In the rows, 128 means zero.
Known rows, with every step that occurs
vopuf/zupef/sugulu/vetem: [ 64 100 158 159  69 104  70  56  96 129  85 116  96 154 157 167 144 147
 149  97 100]
zupef/vopuf/zavu/sugulu/vetem/vuki: [ 87  91 121 161 116 110 127 112  73 176 190 130 116 133 139 136 151 153
 181  95 127]
sugulu/zupef/vopuf/zavu/vuki/vetem: [126 110 108 121 130 125 120 131  63 115  88 151 139  98 144 179 125 127
 135  63 110]
zavu/vuki/vetem/vopuf/zupef/sugulu: [103 120 155 138  72 130  53 101  82 121  29 118 103 140 168 131 121 162
 127  93  98]
sugulu/zupef: [ 78 127 117 126 120  97 114 124  72 150 152 100 167 112 135 141 146 142
 141  89 144]
vuki/zupef: [ 93 118  98 141 112 119 118 114 124 173 107 115 171  92 146 144 119 168
 114  92  91]
vuki/zupef/vopuf/zavu: [111 173  86 140 134 148 149 129 120 134 115 113 159 113 136 137 126 137
 124 136  99]
sugulu/vetem/vopuf: [113 123 112 120 103 102  91 103  92 181 157 119 119 111 109 138 186 166
 129  98 140]
sugulu/vetem/vuki/zupef: [ 89  78 121 156 111  98 124 118 108 218 141 107 149  99 150 157 144 181
 144  67  88]
vetem/vopuf/zavu: [110 158 108 129 136 115 128 136 117 148 113 126 150 119 139 109 183 147
 119 146 169]
zavu/sugulu: [ 74  98 107 138 100 120  97  92  75 131 153 155 147 121 145 121 121 154
 153 103 131]
zavu/vuki/vetem/sugulu/zupef/vopuf: [118 137  99 125 110 137 109 153  73 148 146  85 123 119 123 153 109 148
 116  71  78]
vetem/sugulu/zupef/vopuf/zavu: [ 93 169 101 144 132 126 146 153 100 134 145  83 149 138 141 127 150 134
 122 131 120]
zupef/sugulu/vetem/vopuf: [ 98 139 136 113  79 112  70  96  86 170 148 114 101 127 124 138 154 169
 134  97 126]
vopuf/zavu/sugulu: [ 72 111 109 153 121 114 126 104  73 112 138 163 165 129 160 121 149 145
 158 121 145]
zavu/vuki: [125 118 127 160 112 143  85 103 105 115  89 165 124  99 133 147 125 132
 129  95 126]
vopuf/zavu/sugulu/vetem/vuki/zupef: [ 77  74 117 169 113  92 145 119  80 196 148 117 173 108 167 150 163 184
 165  69  94]
vuki/vetem/vopuf: [123 111 100  87 118 109  90 133  99 183 114 126 122  97 127 130 145 167
 104  86 140]
zupef/sugulu: [ 66 143 148 125  81 142  64  91 121 127 106 124  95 139 157 133  73 138
 122 121 115]
sugulu/zupef/vopuf: [107 175  89 113 114 145 113 125  77 137 177  87 140 115 104 136 106 131
 140 106 106]

Rows
[106 122  88 143  99 142 123 114  75 183 184 103 139 109 121 144 105 170
 159  79  61]
zavu/sugulu/vetem/vuki/zupef/vopuf
[ 64 113 151 134  74 114  72  65  99 141 131 131  89 140 142 174 117 141
 145  89 106]
zupef/sugulu/vetem
[ 88 139  84 146 112 137 138 113  64 120 151 138 176 121 147 125 126 156
 159 112  99]
vuki/zupef/vopuf/zavu/sugulu
[ 70  74 118 147  86  96  98  65  62 141 170 156 130 125 133 165 158 155
 172  74 120]
zavu/sugulu/vetem
[123  74 119 121 117 124  84 108  98 132  69 174 113  90 146 176 109 135
 116  62 114]
zavu/vuki/vetem
[100 107 108 125  90  98  92  96  54 171 179 133 134 116 117 130 187 179
 152  85 136]
zavu/sugulu/vetem/vopuf
[127 122 112 164 109 114 128 122  80 151  91 135 178  87 147 161 183 175
 134  71  90]
sugulu/vetem/vopuf/zavu/vuki/zupef
[ 95 160  84 119 102 142 113 117  38 129 200 100 155 121 110 129 105 143
 163  93 102]
zavu/sugulu/zupef/vopuf
[ 68 127 158 154  76 130  63  79 115 114  47 106 106 157 171 126 101 146
 129 128 103]
vopuf/zupef/sugulu
[ 68 123 145 138  84 133  86 121 114 180 106  96 122 124 174 130  71 172
 133  94  82]
vetem/vuki/zupef/sugulu
[101  89 121 164  90  89  92  86  65 148  95 109 145 137 139 122 212 180
 153 101 126]
zavu/sugulu/vetem/vopuf/zupef
[113  92 114 142 121 127 109 156 129 148  82 119  99 127 157 155 124 153
  81  87  87]
zupef/vopuf/zavu/vuki/vetem/sugulu
[142 164  81 143 104 174 108 116  99 137 123 121 144  90 112 151  88 147
 125  92  56]
zavu/vuki/zupef/vopuf
[ 93 152 133 130 108 106 111 113  97 143 121 121 126 135 146 136 183 151
 137 126 146]
zupef/sugulu/vetem/vopuf/zavu
[ 68 107 123 143 112  86 116 156  93 174 149  68 154 133 151 132 157 165
 110  89 123]
vetem/sugulu/zupef
[ 64 108 141 140  69 110  84  72  92 156 124 116 117 128 152 184 117 161
 144  71  72]
vuki/zupef/sugulu/vetem
[ 99 162  93 127 113 136 114 150  95 156 177  64 130 131 115 130 114 148
 117 103  93]
vetem/sugulu/zupef/vopuf
[100  68 129 149 123 106 108 153 133 155  65 130 108 125 174 155 144 157
  80  82 106]
vopuf/zavu/vuki/vetem/sugulu
[131 137 106 159 118 127 128 138  91 149  82 135 185  83 150 141 164 173
 123  85  96]
vetem/vopuf/zavu/vuki/zupef
[117 122 119 155 109 108  89 108 111 152  61  97 141 132 139 102 189 167
 120 131 139]
vetem/vopuf/zupef
[ 68 139 135 127  76 137  80 101 113 148  94 109 134 123 166 144  70 164
 123  98  72]
vuki/zupef/sugulu
[ 71  88 162 151  96 110  85 102 107 190 152 116  79 137 154 146 118 152
 159  90 124]
zupef/sugulu/vetem/vuki
[107 146 100 155 133 132 152 128 110 161 140 108 146 119 137 148 145 146
 144 114  96]
sugulu/vetem/vuki/zupef/vopuf/zavu
[111 104 126 160 102  91  90  92  96 157  76 100 132 135 133 128 211 169
 134 111 129]
sugulu/vetem/vopuf/zupef
